Each row comes from the steps of one path. Every step used is in the known rows, and no mark comes twice. Write the path behind each row, first mark first.
Known rows:
V -> N -> F -> L: [-0.595  0.201  2.869 -1.994  2.162  3.930 -1.041 -0.206  1.951  1.342
 -0.284  1.087 -5.573 -0.002  2.053 -1.699  0.094  2.608  0.998 -0.633]
L -> V -> N -> F: [ 0.823 -0.660  2.096 -0.206 -0.804  3.269  0.599  1.743  0.370  1.420
  1.415  1.656 -1.438  1.197  2.426 -2.342 -2.554  2.363 -1.932 -3.433]
L -> V -> J -> C -> N -> F: [ 1.859 -2.366  2.220  1.883 -1.402  1.439  1.700  0.901 -0.182  0.807
  0.268  1.289  2.115  1.701  2.698 -2.229 -4.645  2.378  1.889 -3.821]
Y -> F -> L -> V -> N: [ 1.524  0.354 -2.003  0.983 -1.099  2.312  0.102  2.585  0.997  2.413
 -0.288  3.168 -0.292  0.737  1.213 -1.322 -1.100  2.049 -0.248  2.636]
F -> N -> C -> J -> V -> L: [ 0.003 -0.492  3.058 -0.015  5.488 -0.188 -0.156  0.055 -0.404  1.484
  0.105  1.846  3.151  1.264 -0.865 -0.587  0.159 -1.719  1.164  1.990]
L -> V -> N -> C -> W: [ 0.312 -0.058  0.767  0.045  1.498  1.601  0.946  1.426  0.481  1.235
  1.661  0.476 -0.862  1.446  2.231 -2.559 -2.368  2.235 -0.795 -1.207]
F -> L -> V: [ 0.641  1.267 -4.137  2.402  0.822  0.557  1.993  0.978  0.344  0.627
  0.230  0.911 -0.633  1.108 -0.047 -0.395 -0.718  3.965 -2.718 -0.490]
Y -> F -> L: [ 1.017  0.721 -1.798  0.370 -0.627  0.503 -0.960  1.677  0.655  1.755
 -1.191  2.480  0.026 -0.086 -0.335  0.751  0.215  1.303  1.251  3.155]
N -> C -> J -> V -> L: [ 2.051 -0.948  5.298  0.167  1.584  1.836  0.138  0.090 -0.408 -0.369
  0.172  0.858  3.356  1.284 -0.880 -0.957 -3.553 -0.545  4.330  3.773]
J -> V: [-0.011 -1.375  4.695  1.021  2.408  0.641 -0.154 -1.045  0.450 -0.681
 -0.171 -1.160  1.321  1.195 -0.397  0.777 -0.580 -1.110 -0.446  1.406]
L -> V: [ 1.106 -0.109 -1.641  1.893 -1.620  0.273  1.768  1.719 -0.779  0.443
  1.259  0.928  1.916  1.201  0.594 -0.847 -2.126  1.568 -3.022 -2.249]
V -> N -> C -> J: [ 1.599 -1.000  3.500 -1.843  1.534  2.957  0.413  0.386  1.757  0.886
  0.456  0.607 -2.621  0.660  1.753 -3.664 -2.463 -0.438  3.833  2.523]
V -> N -> C: [ 0.195  0.087  3.821 -2.276  2.742  3.415 -0.745 -0.001  2.219  1.165
  0.564 -0.217 -2.220 -0.258  0.802 -2.680 -1.249 -0.788  2.131  2.321]
Y -> F -> L -> V: [ 1.716  0.694 -2.876  1.584 -1.535  0.688  0.148  2.730  0.115  2.040
 -0.365  3.019  1.209  0.700 -0.021  0.219 -1.103  2.362 -0.649  1.786]
Y -> F -> N -> V -> L: [ 0.540 -0.060  1.779 -1.577 -0.006  2.084 -2.278  1.168  0.667  2.429
 -0.327  3.987  4.410  0.161 -0.695 -0.514  0.831 -1.471 -1.472  2.879]
J -> C: [ 2.095 -0.835  1.991  1.397  2.719  1.368 -0.138 -0.920 -0.530 -0.303
 -0.996  0.876  0.339 -1.473 -1.052 -0.400 -0.669 -0.255  2.548  1.169]
L -> V -> J: [ 0.593 -1.094 -0.350  2.113 -1.643  0.761  2.213  0.831 -0.189  1.044
  1.161  0.150  2.119  2.535  2.827 -1.586 -3.161  0.783 -1.490 -1.456]
V -> J -> C -> N: [ 0.940 -2.727  2.435  1.014  0.192  1.062  0.944 -1.293  0.954  0.167
 -1.265 -0.062  1.289  0.693  2.647 -2.798 -2.671 -0.156  5.739  0.715]
Y -> F -> N: [-0.082 -0.182 -0.442 -0.466  1.337 -1.283 -1.547  1.919 -0.026  2.979
 -0.602  3.015  1.757  0.071 -0.080  0.810  1.851 -1.858 -0.399  1.066]
Y -> F -> N -> C -> J: [ 1.406 -0.487  1.094 -0.994  1.947 -1.484 -1.150  2.485 -0.005  3.018
 -0.389  3.354  1.978  0.575 -0.619  0.265 -0.258 -1.804  2.029  1.673]

Write each row's path:
[ 1.681 -2.346  2.931  1.877 -0.890  1.911  1.117 -0.320 -1.335 -1.015
 -0.435  1.717  3.156  2.104  1.426 -1.689 -2.417 -0.312  3.332  3.851]
C -> J -> V -> L
[ 0.976 -1.395  5.070 -1.908 -1.048  3.422 -0.018 -1.968  2.836 -0.153
  0.444 -1.129  1.173  1.894  0.975 -1.708 -2.743 -0.326 -1.385  0.726]
N -> V -> J
[ 0.281 -0.546 -0.876 -0.420 -2.251 -0.218  0.923  1.863  0.913  0.248
 -0.427  1.427 -0.499  1.035  0.945 -1.492 -2.358  5.617  1.654 -5.461]
C -> N -> F -> L -> V
[ 2.475 -1.296  1.077  1.204  0.775  1.248  0.750  0.753  0.079 -0.020
 -1.211  2.136  0.112 -0.480 -0.263 -1.657 -2.739  4.427  3.531 -3.390]
J -> C -> N -> F -> L -> V
[ 0.960 -1.908  3.312  1.415  2.005  1.761  0.405 -1.838  0.293  0.481
 -0.885 -0.171  0.575  0.476  1.948 -1.287 -1.745 -1.276  3.900  1.929]
V -> J -> C
[ 0.805 -1.149  1.508 -1.948 -4.409  3.191  0.032  0.006  1.831 -1.163
 -0.239  1.258  4.325  0.582  0.251 -3.929 -2.569  2.175  1.524  0.298]
C -> N -> V -> L
[-0.704  0.360  1.630 -1.585  2.751  2.331 -1.057 -0.971  0.902  1.124
  0.316  2.103  3.317  0.466 -0.971 -1.273  1.721 -0.837 -3.781  0.876]
F -> N -> V -> L
[-0.506 -0.763  4.401  1.541  1.198  3.141 -0.858 -1.141 -0.808 -0.781
 -0.289  0.632  4.534  0.795 -0.071 -0.250 -0.543 -1.079  0.801  4.297]
J -> V -> L
[ 1.253 -1.947  5.726 -1.015  1.381  2.926 -0.323 -2.853  1.983 -0.506
 -0.271 -0.832  0.290  1.406  1.272 -1.567 -2.401  0.755  0.644  0.625]
N -> V -> J -> C -> W
[-0.335 -0.130  1.833 -2.017  3.661  0.257 -0.500 -0.897  1.903  1.216
  0.396  0.676  0.741  0.820 -1.267 -0.480  1.643 -0.873 -4.792 -1.403]
F -> N -> V
[ 1.619 -1.521  3.772 -1.039  2.036  1.574 -1.621  0.215  1.573  2.706
 -0.810  2.810  2.539  0.550 -0.054 -0.486 -0.224 -2.237 -0.013  2.102]
Y -> F -> N -> V -> J -> C
[ 1.856 -3.221  4.165  0.760  0.557  1.890  1.574 -0.452  0.790 -0.512
 -0.263  0.465 -1.438  2.459  2.641 -2.830 -2.460 -0.737  2.739  2.669]
C -> J -> V -> N
[-1.057  0.874  1.092 -1.285  6.284 -1.679 -0.763  0.266  0.613  2.150
  0.397  0.530  0.728 -0.018 -1.708  0.624  1.686 -1.503 -1.150 -0.766]
F -> N -> C
[ 2.500 -0.379 -1.004  2.464 -0.259  1.674  0.334  1.737  0.267  2.242
 -0.940  3.032  1.583  0.801  0.916 -0.369 -2.189  1.710  1.658  2.810]
Y -> F -> L -> V -> J -> C
[-0.469 -0.683  4.577 -2.546  0.878  3.728 -1.426  0.031  1.366  1.183
  0.173  0.966 -4.124 -0.134  2.413 -1.878 -0.505  0.869  1.204 -1.488]
V -> N -> F
[ 0.094 -0.154  1.818  1.053  2.814  0.747 -0.028 -0.102 -0.582  1.052
 -0.445  1.239 -2.741  1.236  1.874  0.908 -1.621  5.489  1.155 -4.206]
N -> F -> L -> V -> J -> C -> W
[ 0.396  0.968  0.624  0.230  0.698  1.037  0.017  1.168 -0.096  0.976
  0.195  1.621 -2.074  0.682 -0.051  1.165 -1.340  5.005 -1.584 -4.477]
N -> F -> L -> V
[-0.343 -1.925  2.476  1.420  2.955  0.065  0.128 -2.191 -0.385  0.276
 -1.015 -0.666 -0.675  0.989  3.192 -0.678 -0.851  0.225  4.482  0.854]
V -> J -> C -> W
[ 1.858 -2.307  0.219  2.669 -1.417  1.133  2.511  0.723  0.030  0.581
  0.231  0.736  2.959  1.791  2.611 -3.004 -4.186  1.480  1.581 -1.668]
L -> V -> J -> C -> N
[ 0.872 -2.788  4.330  0.165  0.293  1.447  0.150 -1.056  0.738  0.401
 -1.277  0.314  0.492  0.660  2.606 -2.061 -3.011  0.745  6.005 -1.326]
V -> J -> C -> N -> F
[ 1.879 -1.224  1.981  0.346  1.534  1.192 -0.143 -0.156  0.507 -0.291
 -1.839  1.646 -0.926 -1.147 -0.492 -1.262 -1.689  3.616  5.047 -2.223]
J -> C -> N -> F -> L
[ 3.026 -0.050 -0.848  0.592 -0.894  2.118  0.606  3.105  1.009  2.432
 -0.143  3.438 -0.109  1.254  0.975 -1.903 -2.981  2.176  1.924  3.088]
Y -> F -> L -> V -> N -> C -> J
[ 0.333  0.012 -2.646  3.265  2.920  0.283  2.069 -0.525 -0.060  0.750
 -0.405  0.439 -1.224  1.799  2.234 -0.802 -1.185  4.354  0.245 -0.113]
F -> L -> V -> J -> C -> W
[ 0.697 -2.391  2.745 -2.142 -3.571  1.680  0.937 -0.670  3.333 -0.669
 -0.251 -0.646  1.879  1.916  1.801 -3.753 -3.442  1.460  1.693 -1.365]
C -> N -> V -> J
